Every row comes from one small tree of marks. Brackets hold a mark, then the marks that hang from it, in the order of their numbers. Every link used is in the known rows. Which tree was each row made from?
Known rows:
{J55 {J765 {J550 J576}}}: [-17 -73  24 -46 -16   1 -26   7  12 -28   8  -8  -9  -8 -14  14 -10   0]
{J55 J765 J966}: [ -5 -27  40 -40  49 -52 -33 -21  39 -19  26 -18 -13  -2  -7  -5   0 -10]
{J596 J765}: [ -3 -27  12 -23  18  -2   9  -5  -3  -1  -1 -46   1   4  36 -34  29  -6]
{J550 J576}: [-35 -21   6 -64  -4 -26 -12  18  27  -9 -29 -54  -7   9 -12 -24  31  30]
{J55 {J765 J70 J384 J550} J966}: [-10 -12  25  -8  20   4  -1  -5  11 -10  31  -4 -27 -14   2  10 -34   0]
{J765 {J55 J966} J70 J140 J384}: [  1  74 -15  32  28 -41  68  68 -28  45  19 -17 -41 -28  10 -25   0   3]
{J765 J140}: [-14  29  11 -30   7 -20   9  30  -9 -11  -5 -25  -5 -25   6 -20  23 -14]
{J379 {J55 J966}}: [-52  29  39 -65  47 -57 -20 -29  74   0  13 -65  -6 -25   9 -26   4  19]
{J576 J550}: [ -2 -12  16 -55  14 -36 -15   9  41 -40 -39 -31   6   3  12  -2  36  35]
{J379 J55}: [-55   4  13 -69  24 -37  -3 -22  49  -5   4 -49  -7 -25   1 -22  13  14]
{J765 J55 J550}: [ -5 -43   9 -45 -29  -4   1  18 -10 -20  11 -25   7 -38  18  14 -27 -33]
{J55 {J765 J70} J966}: [ -9 -14  24 -19  56 -42 -15  -7  24 -10  23   0 -38  14 -11   6  -5  -6]
{J379 {J55 {J765 J70 J140 J384}}}: [-45  18  -6  -8  33 -30  39  10  11  21  27  -4 -43 -26 -11 -17   7  18]
{J596 {J765 J55 J70 J550}}: [  4 -35  -2  11  -9  18  35  33 -39  11   8 -20 -22  -3  42   1 -14 -21]
{J596 {J765 {J550 J576}}}: [-11 -42  28 -27 -20  24  -4  16  -1  -4 -12 -56   5  -2  36 -19   8  11]
{J765 J55 J70 J140 J384 J550}: [ -4  34 -22  27 -31  20  69  76 -61  21  14   1 -29 -49  17   5 -29 -15]
{J379 {J55 {J765 J70 J384} J966}}: [-47  16  17 -25  57 -47  11 -22  50  20  32 -26 -38 -14  -7 -17  -5  26]
{J98 J550}: [-26 -15  16 -68  17 -21  11 -12  21 -12 -37 -65  -1 -14  -5 -36   9  21]
{J765 J70 {J550 J576}}: [-40 -18   7 -40 -32  28  -1  34  -3 -19 -27 -25 -25   3  -1  18 -16  17]
{J55 {J765 J70 J384}}: [-14 -32 -22 -10  23  -3  30  -1 -13  -4  18  14 -39   4 -14  -5   6  -1]
{J55 {J765 J70 {J550 J576}}}: [-23 -61   8 -26  -9   8  -6  21  -5 -21   2  10 -35   7 -18  25 -15   2]
{J55 J765}: [ -8 -58   7 -43  24 -28 -13 -13   9 -25  17   3 -11   1 -14  -2  11 -19]
{J765 J140 J384}: [-15  43  -8 -13   2  -5  37  29 -16   5   2 -33  -3 -39   9 -39  24   3]

Which tree is each row?
[  2   0  14 -15 -32  -9  18  60 -33  -7  14 -15   1 -56  18   8 -23 -37]  {J765 J55 J140 J550}
[-45 -20   3 -43  33 -33  12 -28  38   7  28 -24 -18 -27  -8 -22   8  17]  {J379 {J55 {J765 J384}}}
[-19 -62   9 -35 -22  13  -2   6   5 -14  13 -14  -8 -19 -10  -1  -9  13]  {J55 {J765 J384 {J550 J576}}}
[ -8  -3  16 -17 -43 -15  16  82 -22   7  -2 -31  -6 -41   7   1 -12  -4]  {J765 J55 J140 {J550 J576}}
[ 12  12 -13  38  19 -19  60  63 -51  35  10 -12 -35   0  32 -22  21 -16]  {J596 {J765 J55 J70 J140}}
[-42  -5  42 -43  28 -28 -13 -32  60   1  39 -39  -9 -43   4 -10 -25  17]  {J379 {J55 {J765 J384 J550} J966}}
[ -1 -17  36 -42  -7 -22 -17  12  15 -14  19 -41   8 -38  22   8 -37 -29]  {J765 {J55 J966} J550}
[-40  -3  16 -34  33 -47   5  -1  30   2  27 -13 -21 -31 -10 -14  11   6]  {J379 {J55 {J765 J140}}}
[  3  17  -2   1 -39   8  47  58 -41  11  21 -23   1 -70  23  -9 -21 -19]  {J765 J55 J140 J384 J550}
[ 15  -1   4  26 -23  18  55  50 -46  30  23 -34   0 -44  51 -30  -3 -14]  {J596 {J765 J55 J140 J384 J550}}
[  2  20  29  -3  42 -41   4  10  15   7  34 -16 -17 -27  -2 -25   6   1]  {J55 {J765 J140 J384} J966}
[-52 -19   3 -28  11  -1  19 -15  21   2  28  -8 -31 -30  -4   4 -21  13]  {J379 {J55 {J765 J70 J384 J550}}}
[ -4  22  41 -16 -21 -36  -1  77   4  13   8 -45  -7 -43  10  -2 -19   2]  {J765 {J55 J966} J140 {J550 J576}}
[  4 -11 -30  25  16   0  69  28 -38  41  10 -25 -29   4  35 -34  17   0]  {J596 {J765 J55 J70 J384}}
[ -5 -14  26 -27  45 -38 -10 -22  34  -4  33 -23 -13 -14  -4 -21   2   4]  {J55 {J765 J384} J966}
[-18 -16  -3   7 -21  47  39  30 -21  19 -10 -42 -20   3  36 -23   4  29]  {J596 {J765 J70 J384 {J550 J576}}}
[  5  43  24   3 -17 -12  30  52 -15  17  28 -40   2 -69  27 -12 -29 -14]  {J765 {J55 J966} J140 J384 J550}
[-21  60 -25  11   9   8  62  48 -37  16  -4 -10 -35 -19   6 -22  17   9]  {J765 J70 J140 J384}
[-10   0  11  -5  49 -29   9  -9  16   5  28  -4 -37   3  -8  -9  -4   8]  {J55 {J765 J70 J384} J966}
[-36  34  33 -24  49 -56   7  -8  51  20  40 -33 -21 -40  -3 -29   4  22]  {J379 {J55 {J765 J140 J384} J966}}
[ -1  45  21  15  -4 -17  23  71 -28   8  15  -9 -30 -35  17  19 -37 -25]  {J765 {J55 J966} J70 J140 J550}
[ 11  25 -27  50  14  -4  83  63 -57  50  15 -18 -34 -11  37 -38  22   0]  {J596 {J765 J55 J70 J140 J384}}
[-24 -48  -6 -13 -15  22  16  21 -12  -5   7   6 -34  -2 -14  10 -14  18]  {J55 {J765 J70 J384 {J550 J576}}}
[ -5 -38  57 -41  21 -19 -44 -18  34 -33  30 -18  -2 -20   1  15 -29 -19]  {J55 {J765 J550} J966}
[ -7   1  18 -16   0 -12   7  30  -5  -4  11 -17 -25 -18  17  25 -43 -23]  {J765 {J55 J966} J70 J550}
[-12 -10 -27  -3 -29  25  53  36 -38   9   9  -8 -24 -32  17  10 -34 -12]  {J765 J55 J70 J384 J550}
[ -2  14   0 -24  23 -47  27   8  13  22  21 -49  -2 -28  15 -34   1   1]  {J765 {J55 J966} J384}
[-18 -28  41 -23  18 -16 -28  13  25 -13  13 -10 -35   7 -11  20 -26  11]  {J55 {J765 J70 {J550 J576}} J966}
[ -2  -2  20 -26 -13  -7  13  10   8   4  24 -49   9 -51  29  -8 -35 -10]  {J765 {J55 J966} J384 J550}
